Known rows, with every way that one mark hangs from another
T{W{P{V}}}: -30.9 -9.2 -22.1 -24.1 19.3 -19.3 -38.2 -12.2 -12.7 4.9 -18.2 5.0 20.9
 24.5 -14.8 16.0 4.8 21.1 -20.9 0.2 -36.0 2.7 -15.1 14.2 11.6
B{U{C T}}: -30.5 16.0 -39.5 -10.0 2.5 3.2 -19.5 2.4 3.6 12.9 -6.1 8.2 -8.5 17.6
 31.1 30.2 -5.7 30.0 -4.2 0.0 -24.2 6.9 3.7 24.5 -3.8
U{T}: -16.1 13.2 -23.0 -12.8 10.8 -7.7 -29.8 3.3 -12.6 23.7 -2.3 25.3 2.8 31.9
 19.4 15.2 11.3 27.4 -22.6 -1.7 -17.4 -4.3 -4.2 14.1 6.9
T{U{B C} W{P{V}}}: -26.3 6.0 -48.8 -51.9 40.4 -0.5 -35.6 -18.6 -9.4 6.0 -14.3 5.8 5.3 -0.2
 6.5 25.1 -12.0 40.0 -12.6 15.3 -52.8 7.8 10.0 34.4 26.2
H{A{Y}}: -2.5 -12.8 -9.7 -17.8 27.9 -3.0 -23.8 -3.2 18.0 10.1 -27.9 9.8 24.6 26.8
 -27.9 13.5 -2.0 29.6 -37.2 -1.1 -31.5 25.6 2.0 1.1 -12.4
G{P{L R V}}: 17.5 5.7 -16.8 -15.8 -20.4 -12.1 -14.8 -3.4 -2.3 -18.4 13.8 0.0 9.3 52.6
 -16.2 28.7 -18.9 -20.1 -5.0 -5.9 -73.1 31.1 -27.9 21.9 -8.0
F{U{B C T{W{P{R V}}}}}: -8.6 34.4 -50.8 -31.3 5.4 -6.6 3.8 -9.7 -18.1 5.1 0.4 1.3 9.2 3.5 9.7
 38.3 -16.0 41.9 5.9 -3.0 -52.6 -8.6 0.3 29.7 22.4
U{B C T{W}}: -22.1 33.4 -64.3 -45.9 29.7 9.0 -18.2 -6.3 -35.6 12.7 14.3 27.8 8.3 13.7
 38.7 42.3 -3.7 58.8 -6.8 -3.2 -47.1 -13.5 10.2 19.8 8.7
F{U{C T}}: -4.1 29.0 -33.3 -16.8 0.2 -15.0 -9.2 2.6 -3.3 10.9 -14.4 1.8 -4.8 13.7
 16.8 36.3 -2.0 33.7 -2.0 0.6 -28.9 -3.4 11.6 39.5 18.6
C{U{B T{W{P{L R}}}}}: -6.3 28.3 -43.2 -36.8 0.7 -5.0 -18.9 2.4 -13.1 4.6 -5.1 15.4 20.5 26.9
 13.6 25.2 -5.9 37.5 -28.8 1.3 -47.1 16.8 -15.6 7.1 19.7
B{U{C T{W{P{L R}}}}}: -30.2 19.3 -48.9 -14.8 -6.9 -6.9 -18.2 3.7 4.2 5.4 -5.5 0.5 1.2 17.7
 19.3 33.2 -21.2 31.5 0.2 -2.2 -35.2 8.6 -9.5 26.8 -9.2
B{U{C T{W{P{R V}}}}}: -34.3 14.2 -41.7 -11.2 -4.0 -3.7 -19.1 -5.5 2.2 3.9 -5.3 0.0 -2.6 12.9
 19.6 28.7 -15.8 30.1 1.0 -2.7 -38.4 6.3 -9.3 23.4 -4.3
H{A{Y{P{R V W{T}}}}}: 10.5 -13.1 -5.8 -14.0 28.6 -7.8 -14.0 -12.8 14.8 -6.6 -5.7 8.1 31.1 23.6
 -45.2 8.1 -15.8 15.5 -34.4 -19.0 -49.8 29.6 -7.2 -8.9 -8.0
L{P{R V W{T{U}}}}: 3.5 4.7 -4.3 -17.8 31.1 -33.2 -25.6 -16.9 0.3 -5.7 19.8 -4.1 15.4 21.4
 -15.1 12.3 -13.6 -16.2 -16.5 -7.0 -44.7 -1.9 -12.9 6.9 13.3
G{P{L}}: 3.6 5.0 -24.9 -21.3 0.8 -13.0 -25.3 10.9 -5.7 -8.6 -4.8 14.6 11.1 53.1
 -3.6 26.8 -0.6 -6.3 -12.4 6.9 -53.7 28.3 -8.1 19.1 -4.3
A{Y{P{L V W}}}: 4.1 -21.1 -26.9 -10.7 29.4 -4.9 -10.3 -18.8 25.1 -11.9 14.2 22.0 23.0
 35.1 -34.1 25.6 -7.2 -19.7 -10.2 -18.1 -51.5 36.3 -15.5 -4.5 1.3
W{P}: -27.2 -0.8 -24.9 -14.6 26.5 -8.1 -34.4 12.1 -18.1 14.3 -27.2 5.3 17.9
 25.5 -19.5 -6.7 15.1 19.3 -9.4 -2.4 -25.2 -13.1 -0.2 7.4 6.8
P{L R V W{T{U}}}: 48.7 9.5 -8.1 -19.5 -24.1 -42.6 -6.4 -30.1 2.9 -14.9 42.3 -23.0 8.4 38.4
 -34.4 37.6 -52.7 -17.3 -18.7 -29.7 -55.5 46.9 -37.2 27.6 -5.6
W{P{L R} T{U}}: -2.1 18.1 -28.8 -12.5 2.3 -34.5 -23.3 25.4 -14.9 12.4 -6.2 -7.3 19.7
 16.7 -40.7 -13.5 -28.4 23.2 -5.9 0.6 -26.2 5.2 -8.6 15.2 -0.2
F{U{B C T}}: -4.7 36.3 -48.3 -30.7 12.1 0.0 3.5 -1.2 -16.6 14.3 -0.3 9.7 3.2 7.9 21.3
 39.9 -5.8 41.5 0.4 -0.6 -38.5 -7.6 13.5 31.0 22.1
U{B C T}: -13.4 36.8 -60.0 -37.5 27.0 17.9 -10.7 0.6 -37.5 17.1 17.4 27.8 3.5 15.0
 36.9 32.2 0.6 51.2 -0.9 -7.8 -44.0 -18.5 15.1 16.9 7.4
F{U}: -4.4 9.2 -18.2 -19.0 6.7 -17.1 -13.9 -1.3 5.7 13.9 -18.3 -4.7 5.1 21.7
 -5.9 30.0 1.9 15.6 -16.7 1.3 -19.5 7.4 2.8 33.9 21.4
P{L R W}: 40.1 9.9 -22.7 -31.5 -9.7 -32.6 -20.4 -13.7 6.8 -11.4 25.4 -23.3 9.7
 54.3 -24.6 47.1 -37.2 -13.8 -21.3 -33.9 -44.6 28.7 -27.6 32.2 -16.0
A{Y}: -17.5 -16.4 -30.2 -10.4 34.2 -6.5 -28.2 0.7 20.3 9.6 -14.3 14.8 11.4
 31.5 -20.0 18.3 10.0 10.0 -10.6 5.8 -19.8 18.5 0.6 2.1 -8.0
R{P}: -22.5 1.3 -9.3 -25.3 12.7 -9.3 -37.2 11.5 4.8 20.0 -12.3 8.1 7.2 45.7
 -22.1 12.1 25.6 4.5 -23.6 -14.3 -33.8 -1.8 -12.9 8.8 4.5

Rows
11.2 5.0 -18.3 -27.5 32.8 -36.2 -36.5 -11.7 -9.2 -2.2 -0.1 -5.7 -3.4
 25.8 -6.5 24.2 -7.6 17.7 -25.5 -6.4 -23.6 22.4 13.3 23.3 7.1 : P{W{T{U{C}}}}
-23.0 12.7 -56.4 -56.0 41.8 -3.7 -41.7 -6.3 -6.2 5.5 -16.1 -4.3 3.8 2.8
 2.0 23.3 -19.3 44.6 -11.0 12.6 -48.0 0.2 13.0 39.6 18.3 : T{U{B C} W{P{R}}}
-27.5 17.2 -43.8 -11.7 -12.7 -5.6 -13.9 -4.3 3.7 3.1 0.0 0.5 1.2 17.0
 18.0 33.9 -23.4 26.9 1.9 -4.6 -41.6 11.8 -14.8 25.0 -7.6 : B{U{C T{W{P{L R V}}}}}
-4.5 19.4 -28.5 -5.3 -4.2 -34.4 -15.9 28.1 -29.2 8.6 1.3 -6.3 31.6 26.1
 -46.2 -11.3 -21.9 22.0 -0.6 -13.6 -27.6 -4.8 -16.4 2.0 -10.4 : W{P{L R} T}
-10.2 11.7 -25.1 -26.6 31.1 -16.1 -26.9 7.6 -18.9 23.8 4.3 14.3 9.1 13.0
 -6.4 4.2 -5.6 34.8 -26.3 9.5 -13.0 10.6 12.5 13.5 15.7 : W{T{U{B}}}
-29.3 8.9 -55.4 -55.8 48.6 -2.5 -42.3 -7.6 -9.3 9.5 -22.0 6.2 5.3 1.4
 8.7 24.0 -9.2 46.9 -14.9 18.3 -43.6 2.9 18.0 36.0 23.2 : T{U{B C} W{P}}
-12.0 15.5 -22.5 -24.0 0.6 -16.8 -37.0 -0.1 0.5 5.3 -22.2 14.8 6.1 31.6
 21.8 25.2 10.8 33.2 -40.2 8.1 -28.7 22.7 -8.4 16.0 21.7 : C{U{T{W}}}
-12.5 22.5 -37.7 -37.9 12.5 -1.3 -24.9 -3.4 -12.3 8.4 -7.9 22.9 14.0
 25.3 26.3 28.1 7.5 41.2 -37.4 6.6 -38.3 18.5 -6.1 7.5 25.2 : C{U{B T{W}}}
-6.7 24.5 -34.8 -32.3 11.0 5.0 -19.5 1.5 -13.4 11.5 -6.0 23.1 10.8 26.2
 25.5 21.3 10.2 35.8 -33.2 3.2 -36.3 15.3 -2.7 5.6 24.4 : C{U{B T}}
29.3 4.2 -17.4 -21.4 5.1 -14.6 -9.3 -19.6 1.0 -21.7 42.0 -0.2 16.4 30.9
 -31.3 25.3 -35.2 -20.4 -16.3 -42.0 -67.9 26.1 -20.2 19.8 12.5 : Y{P{L R V W{T{U{C}}}}}
29.9 1.5 -2.2 -18.0 3.0 -37.4 -21.8 -33.2 -2.5 -12.4 26.6 -23.8 -2.2
 28.1 -29.4 21.9 -31.8 -6.5 -20.9 -23.0 -47.0 29.2 -20.9 22.0 3.8 : P{R V W{T{U}}}
-4.0 26.0 -39.1 -34.0 -4.3 -4.1 -13.9 -5.2 -13.5 2.0 0.0 15.2 21.0 25.2
 12.6 25.4 -7.3 32.5 -27.1 -0.8 -53.7 20.8 -21.9 6.1 21.2 : C{U{B T{W{P{L R V}}}}}
48.6 13.2 -15.8 -26.8 -18.1 -35.1 -0.3 -32.0 -3.8 -13.2 49.2 -19.0 12.0
 35.6 -32.5 39.0 -54.7 -13.7 -17.3 -30.2 -60.7 44.1 -35.6 23.7 -3.6 : P{L R V W{T{U{B}}}}
-11.8 3.0 -7.2 -13.6 21.9 -10.5 -24.3 -7.1 2.4 4.2 13.7 3.3 19.4 26.0
 -9.6 11.5 -1.6 -15.5 -11.8 -6.2 -43.4 -17.9 -18.2 8.3 10.2 : L{P{R V}}
12.7 12.7 -15.0 -32.6 -2.1 -23.4 -11.1 -12.7 -2.2 1.4 21.3 1.9 10.8 40.8
 -29.6 31.3 -8.6 -6.0 -15.8 -26.2 -63.8 28.9 -24.6 9.5 4.2 : R{P{L V W{T{U{B C}}}}}
47.5 10.7 -7.4 -14.7 -28.1 -42.9 -1.4 -28.5 -7.2 -17.8 47.3 -22.7 16.0
 44.9 -38.8 39.2 -48.6 -18.3 -15.0 -38.8 -56.8 39.3 -43.0 18.2 -13.0 : P{L R V W{T}}
50.0 14.3 -13.0 -21.5 -23.6 -41.1 -6.0 -29.5 0.8 -19.2 41.7 -26.6 4.8
 35.3 -31.2 42.0 -54.8 -13.1 -12.3 -30.9 -60.2 43.7 -32.0 32.7 -7.9 : P{L R V W{T{U{C}}}}
-8.3 12.4 -21.5 -19.1 23.1 -24.3 -35.4 11.1 -13.0 15.7 -5.9 4.6 -1.5
 13.3 -3.8 8.0 -5.6 35.9 -19.4 8.6 -12.8 9.8 18.7 26.6 10.3 : W{T{U{C}}}
-30.1 7.9 -33.1 -8.3 -13.2 -8.3 -14.0 -6.2 7.7 11.3 0.0 6.6 8.4 22.2 9.8
 25.9 -19.7 17.4 -10.9 -1.9 -32.3 17.6 -26.6 15.2 -3.8 : B{U{T{W{P{L R V}}}}}
-9.0 14.9 -22.6 -7.5 9.0 -26.0 -23.8 8.0 -22.3 3.5 -6.4 -12.4 7.5 3.3
 -34.5 -16.2 -20.6 27.0 4.9 -2.1 -39.9 -3.5 -1.1 15.6 7.9 : W{P{R V} T{U{C}}}
10.8 9.0 -26.2 -34.3 38.7 -28.4 -30.4 -13.7 -15.3 0.0 7.3 -1.8 0.5 22.8
 -4.2 25.4 -9.5 21.9 -24.0 -7.2 -27.9 20.4 14.7 19.3 9.4 : P{W{T{U{B C}}}}
-23.3 19.6 -41.6 -22.3 37.9 -15.8 -25.3 19.7 -34.9 15.7 -14.7 8.2 15.0
 0.0 -18.2 -15.4 -4.3 46.6 -1.4 9.5 -26.9 -9.1 20.4 7.3 13.8 : W{P T{U{B C}}}
41.9 15.5 -21.3 -28.5 -7.2 -46.6 -20.7 -7.4 3.8 -7.7 27.3 -22.6 7.8 41.7
 -29.8 35.1 -47.5 -2.5 -22.9 -23.3 -36.5 36.4 -20.5 31.2 -11.3 : P{L R W{T{U}}}
2.7 13.9 -19.9 -6.5 -9.6 -32.1 -13.4 8.7 -16.0 7.7 5.1 -8.1 20.4 14.4
 -43.9 -10.9 -32.7 13.1 -2.6 -4.5 -39.7 12.2 -20.9 12.8 3.7 : W{P{L R V} T{U}}
11.6 -15.0 -26.8 -10.8 24.8 -13.2 -10.8 -14.9 28.1 -13.4 19.7 11.8 19.2
 29.3 -42.6 19.5 -22.3 -16.6 -8.5 -17.0 -51.8 38.4 -16.1 0.4 -0.6 : A{Y{P{L R V W{T{U}}}}}
0.9 14.9 -19.3 1.1 -16.1 -31.8 -5.9 12.4 -29.8 3.7 11.5 -6.9 31.8 23.6
 -50.0 -9.4 -25.4 12.0 2.7 -17.9 -40.9 2.1 -28.6 -0.4 -6.5 : W{P{L R V} T}
